Known rows, with every step that occurs
r, u: [  5.5   2.0   2.0   1.6   7.5  49.5 -26.5 -17.8  -5.7  -6.7 -13.4  21.2
  12.8 -33.3  -0.2   1.6 -46.0  33.5 -25.8  -6.6  10.8 -40.9]
k, m: [-25.5  -1.5   9.1  12.2 -12.9   9.6 -18.9   4.7  36.4 -43.4   4.1 -10.7
  -1.4 -28.0 -23.4   5.3   2.0  23.7   4.7  -1.7  32.9 -32.1]
a, m, u, r: [ -4.1 -57.7   4.6 -20.9  31.6  39.3  -9.8   7.4  47.9   0.5 -36.0  -4.2
   8.6 -23.5 -20.1 -25.5 -10.0  -0.4 -18.9   0.7  37.3 -36.6]
u, r, d, m: [-15.8  -2.5  -4.1  -2.0   8.8  43.4 -47.9  -5.7  35.1  -7.9 -14.2 -17.6
 -10.7 -10.2 -10.6  14.1 -30.1 -20.8 -16.2  24.1  25.7 -28.8]
u, r, d: [-12.5  11.3   3.6  11.0   0.9  52.0 -39.0   3.6  21.7 -24.7 -21.0  12.5
   3.8 -35.4 -43.1  14.2  -2.5  -4.7 -32.9   9.4  23.7 -13.4]
r, d, m: [ -5.5  11.5 -13.1  17.5 -13.7  34.8 -76.8 -14.4  20.6 -19.5 -22.2  -2.6
 -12.9  15.0 -19.1  31.9 -36.8   0.3 -14.2  11.1  16.8 -33.4]
p, a, m, k, r: [-27.1   9.0  -0.1   7.7   6.6 -24.6  20.7   5.1  -3.7 -33.0  -7.1  29.0
   3.0 -30.4 -14.6  57.9 -13.7 -13.0  14.7 -34.3 -25.4 -39.2]
u, r, k, m: [-50.5 -21.5  38.6 -12.2 -25.0  14.1  48.5 -26.4  31.8 -20.6  15.5  -3.9
 -14.5 -55.4  -2.5  -6.5  36.6  -5.8  -8.7   8.8  45.4 -25.5]
d, m, u: [ 14.2 -47.8  -0.6 -27.9  -9.3  44.1 -49.0  -9.6  28.4 -13.2 -18.5 -17.3
  -5.2  25.8  16.6  -9.2 -43.1   6.0  -7.9  11.5  30.5 -40.0]
k, m, n, r, d: [ -5.1   9.9  15.4 -21.5  -3.5 -18.0  -0.9  34.0  -6.0 -28.1  -8.7   9.4
  -7.6 -29.7  -7.6   7.2   7.5  25.6  -5.2  18.3  23.6 -11.5]
m, k, r: [-13.7  34.4  39.9  15.1  -8.1   3.4  16.3 -18.2 -26.0 -51.8  16.1  27.9
   4.1 -20.1   0.6  35.7 -22.9   5.8   7.5 -14.2  -2.5 -30.0]
d, m, k: [-21.6  15.8  22.0 -11.0   1.5   5.5 -21.2 -41.2  10.4 -28.8   7.6  -3.6
 -10.9  17.4   5.1   2.8 -44.4 -10.7  19.0  -6.0  12.0 -30.6]
d, m: [-14.4  -6.1  -7.1  11.7 -10.8  29.1 -33.2 -26.9  34.7 -28.5  -5.8 -26.1
  -2.5   9.9   0.7   9.3 -62.7  -4.0  10.4   3.4  19.6 -35.2]
r, k, m: [-41.2  -9.4  28.9   5.1 -47.0   4.7  18.8 -35.6  18.3 -32.5   6.7  11.4
 -15.4 -28.5  -7.1  11.1  29.5  15.7  -5.1  -2.5  36.6 -31.9]
n, r, u: [ 10.7   3.0  -1.4   1.3   0.9  47.0   3.7  -0.8  -7.1  -7.0 -14.1  25.9
   6.8 -68.4  18.4  -8.6 -59.8  19.5   6.6   4.4   6.4 -35.2]
n, r, k, m: [-34.8 -11.1  25.1   3.1 -53.9   3.1  47.6 -18.8  17.7 -32.2   5.4  16.3
 -22.4 -62.9  10.7  -0.8  15.7  -0.2  24.6   9.6  34.3 -25.5]
p, n: [  0.4  18.6 -20.2  11.9 -26.3  24.6 -14.9   7.3  -1.9 -61.3 -30.7   3.0
  15.5   8.1 -40.6  21.8 -48.6   1.1  14.9 -20.8   9.4  -8.4]
p, n, r, d, m, k: [  4.0  39.2  -9.8 -18.6 -18.8  -2.9 -22.6   6.5 -27.3 -33.9 -28.0  21.3
 -23.4   8.0  -4.9  23.8 -44.8 -29.8  47.6   3.7  -3.4 -10.9]
k, r, n: [  9.7  17.9  12.9  -1.9   5.9  33.7   3.7 -12.6 -18.6 -22.7   0.5   7.3
  13.0 -14.5  14.5  43.1 -26.7   7.2  -5.5  -4.8 -17.7 -40.7]
r, n, m, k: [ -4.0  23.7  46.7 -43.8  27.1   4.6 -12.1 -66.7  -9.1 -10.4 -25.2  24.8
  18.2  12.6  17.2 -10.1 -14.5  -6.3  14.0 -13.4 -14.9  -9.7]
d, m, n: [ -7.3  -8.0   9.5 -24.8   8.9  -4.1  -4.5 -21.2   6.1 -23.6  -2.5 -35.6
   8.5  37.7  16.0   2.0 -69.4   6.3  -5.9   3.6  16.9 -23.4]
u, r, k, m, a: [-61.8 -28.1  33.3  -2.9 -37.5  -1.5  59.0 -20.0  12.8 -14.9  30.5  -1.0
 -18.5 -19.3 -10.9   1.5  23.5   3.1 -34.4  -2.3  18.6 -34.4]
p, n, m, u: [ 26.4 -34.5  -0.8 -33.5 -17.2  21.9 -29.9   1.0   1.6 -40.8 -66.1   5.2
  28.2  28.7   1.1  -9.4 -41.6   8.8  13.7  -7.6  22.8  -4.3]
u, r: [-19.7  -5.8  10.6   7.0   7.1  45.9   1.2  -7.2  35.4 -34.5  -4.9 -10.4
  13.9 -39.1 -23.8  -7.1 -27.8  -9.9  -9.9   2.7  25.5 -16.2]
m, n, r: [  2.0   3.3  13.5 -12.9  -3.0   3.3  33.2   5.2  -8.3 -37.9  -9.5   2.0
  19.0 -16.8   3.4  -9.5 -55.8   7.5   9.1   1.8  11.6  -1.9]

Rows
[-13.4 -51.2  35.6 -33.6 -43.9  18.0   6.6 -21.5  13.2 -18.2  -7.9  19.6
 -17.9 -12.3   5.9  -6.2  48.9  26.4 -22.1   4.3  49.0 -35.8] | r, k, m, u
[ 11.9 -69.9 -20.9 -78.4  50.9  41.4  -4.2  19.4  35.4  27.0 -44.5   2.6
  10.8 -18.7  -1.6  -2.4  16.3 -25.0 -23.4 -10.1 -11.6 -34.9] | p, a, m, u, r, n
[ -6.8 -54.4  25.4 -44.5  11.0  33.3  -3.2  27.8  41.5 -17.4  -0.9 -17.8
  -2.4 -38.1   0.2 -28.8  28.2  13.2 -18.1  18.6  52.0 -33.4] | k, m, u, r
[ -1.5  17.1  -3.9  28.4 -19.9  26.0 -48.4   1.3  -1.8 -25.8  -5.8  -4.8
 -12.7  -0.6   6.7  64.1 -42.1   3.1 -10.2  16.1   6.0 -47.1] | k, r, d, m
[ -3.6  -2.3  12.3 -31.2  32.7  54.3   2.5 -19.5  18.8  -5.7  -6.7  -8.0
  14.1 -25.3  -3.5  -6.7 -13.9 -17.5 -11.8   1.6   1.3 -21.5] | u, r, n
[ -9.4 -68.1  29.6 -50.3 -19.1  48.0  19.2 -41.3  24.7   7.7  -9.4 -12.8
 -15.9  -2.2  36.5 -19.7  -9.6 -23.7 -21.1  22.1  44.7 -35.2] | d, m, u, r, k
[-17.0 -18.1  24.9 -30.9 -31.0 -11.8  62.8 -44.4  -9.8 -12.2  -1.2 -10.2
  -8.3   4.0  50.6  -3.8 -56.6 -16.6  16.3  13.4  18.0 -15.4] | d, m, n, r, k
[ 15.0 -42.8  21.2 -22.0 -10.5  35.2 -40.4 -21.5  26.7 -25.9 -48.8   8.4
  24.5   8.9  10.6 -20.2 -27.3  16.9  -9.4   3.0  29.9 -14.0] | n, m, u
[  4.7 -58.7  10.0 -43.4  14.0  52.4 -18.6  -1.4  41.3  -2.6 -10.5 -33.3
  -2.5  -1.2  22.9 -26.2 -35.4 -16.0 -11.3  22.7  38.6 -35.7] | d, m, u, r
[  5.2 -41.2  -2.6 -17.5  28.3  46.2 -52.2  17.7  36.0  10.1 -53.5  18.9
  -1.7 -16.7 -38.0  -4.0  15.3   5.7 -42.2   8.5  35.3 -33.2] | a, m, u, r, d
[-35.5 -13.2  29.6   2.1 -28.4  40.8  39.9 -46.0  18.4 -23.2  -1.4  11.3
   0.9 -41.4  -7.9  -2.9  -1.5 -18.6 -17.3   0.5  31.0 -16.0] | u, r, k
[  6.4   7.4  25.4  -9.7   9.1  18.4   1.4 -34.8  -7.3 -17.1 -22.4   1.2
  26.3 -10.7  38.8  29.9 -39.2   3.6   9.6   0.1 -17.2 -30.7] | k, r, n, m
[-29.8  15.5  17.3  12.6  19.6  -5.9 -13.6 -35.2  16.8 -25.4 -18.8  25.5
  -1.9  -6.2 -39.4   1.5 -19.1   3.3  10.9 -27.8   8.8 -31.5] | a, m, k
[-14.7  -6.6  33.1 -18.9 -34.5  -2.4  71.8 -34.8 -24.2 -27.7  -6.6  23.3
   4.9 -19.2  19.1  -5.3 -29.0  -1.1   0.8   0.8  16.1   0.1] | m, n, r, k
[ 27.4 -43.2  18.3 -72.0  33.5  69.4 -10.8  -3.1   9.8   9.1 -21.0   2.5
  14.4  -8.9  12.8 -24.6   5.6  -6.9 -29.7   9.9  13.1 -26.7] | m, u, r, n
[ -1.4   7.1  -6.1   0.1  19.3 -11.9  -7.6  13.8  -2.4 -10.0 -45.6  21.7
   1.8 -11.9 -26.8  10.8 -31.8  12.1  -6.7   0.0   9.9 -15.3] | a, m, n, r, d
[-13.7   9.9  55.9 -61.1  48.5  15.6  14.2 -59.1   5.7   0.7 -14.9  10.5
  19.0 -13.2  23.9 -27.1  -7.7 -28.2  10.3  -1.4  -5.2  -7.4] | u, r, n, m, k
[ -7.9  29.0  11.7  -8.4  -8.9  10.5 -31.9 -16.2  -4.3 -18.4  -9.0  25.6
 -26.9 -12.6   4.7  11.3 -33.0 -20.8  25.9  13.4   5.4 -22.1] | n, r, d, m, k
[ 22.3 -28.8  -8.2 -22.6 -12.0  49.1 -89.9   1.1  14.6  -4.9 -35.2   4.4
 -14.1  31.8  -2.5  13.9 -16.3  11.2 -31.3  18.9  28.9 -37.8] | r, d, m, u
[-20.5  -1.7  16.8  16.5 -55.2  29.3  41.3 -37.9   3.6 -32.6 -11.2  30.0
  -4.7 -46.3   3.2   3.1 -21.5 -12.5  17.3   0.2  18.8 -14.3] | n, r, k
[ 16.6 -27.1   8.5 -26.9   4.3  68.2 -52.4  19.1  15.1  -9.9 -34.2  21.5
   2.7 -17.1 -25.9  -5.1  18.3   5.2 -50.6  17.8  35.3 -17.6] | m, u, r, d
[ -3.2   6.9  -6.0   5.8 -21.6   9.6 -17.0 -15.0   9.6 -55.0 -53.1  -2.9
  28.1  13.2 -16.6   9.0 -60.5  -1.8  30.1 -15.2  11.6   0.8] | p, n, m
[ -9.4  45.0  45.5  12.0  -7.6  -4.9 -25.3 -29.7 -26.9 -36.4 -22.0  45.7
   8.4 -11.2   5.6  44.2  -8.6   7.1  -3.7  -0.6  -2.6 -17.5] | n, m, k, r, d
[-25.1  -5.1   9.0  27.6 -25.2   7.9 -17.4 -30.4  11.2 -33.7 -19.1   3.7
  22.1  31.6 -15.2   6.1 -58.1  15.2 -15.5 -14.8  -9.3 -18.4] | n, m, a
[-22.2  19.6  43.8  -6.4   0.8  -3.3 -13.1 -54.3   9.0 -38.8 -21.4  21.8
  16.0  -0.2  -2.8 -10.8 -30.3   0.5  18.0 -14.2   9.8  -5.5] | n, m, k
[ -9.3  -2.5  10.4 -10.1   2.4  16.4 -17.1 -40.8  -5.1  -4.8 -22.8   5.0
  22.4  42.6   3.9   6.5 -44.0  11.1 -21.0 -15.4 -34.9 -24.1] | r, n, m, a
[-17.8  19.8  31.5   3.3  -4.9  -5.7   6.4 -27.5 -14.0 -33.8  22.4  -3.7
 -10.4   1.9  28.6  35.6 -52.8 -10.1  22.2  -0.7  -0.7 -45.5] | d, m, k, r
[-52.8 -14.4  22.5  17.3 -59.4  -9.7  30.7 -28.8  -1.4 -25.1  22.0  14.4
 -20.7   6.2 -16.4  18.7  15.9  24.7 -29.2 -13.5   9.9 -39.3] | r, k, m, a
[  2.3  36.8  40.3 -24.0  17.3  11.9  17.1 -30.3 -43.5 -21.2  14.0  29.8
   5.7  -8.4  18.5  36.2  -8.0   0.6   4.2 -14.8 -26.6 -35.2] | m, k, r, n
[  2.7 -38.4  18.4 -40.9   5.8  40.4 -44.1  38.5  29.5  -8.9 -18.6   6.0
 -11.5 -33.2 -19.0  -8.2  55.8  18.3 -41.1  26.5  50.9 -29.1] | k, m, u, r, d
[ -6.8  -4.9  11.8 -38.2  28.6  10.7 -18.5  -2.5   6.7  -1.6  -9.2 -28.3
   0.4  16.0   6.1   5.1 -37.0 -10.5 -33.1  24.0  23.9 -16.4] | u, r, d, m, n
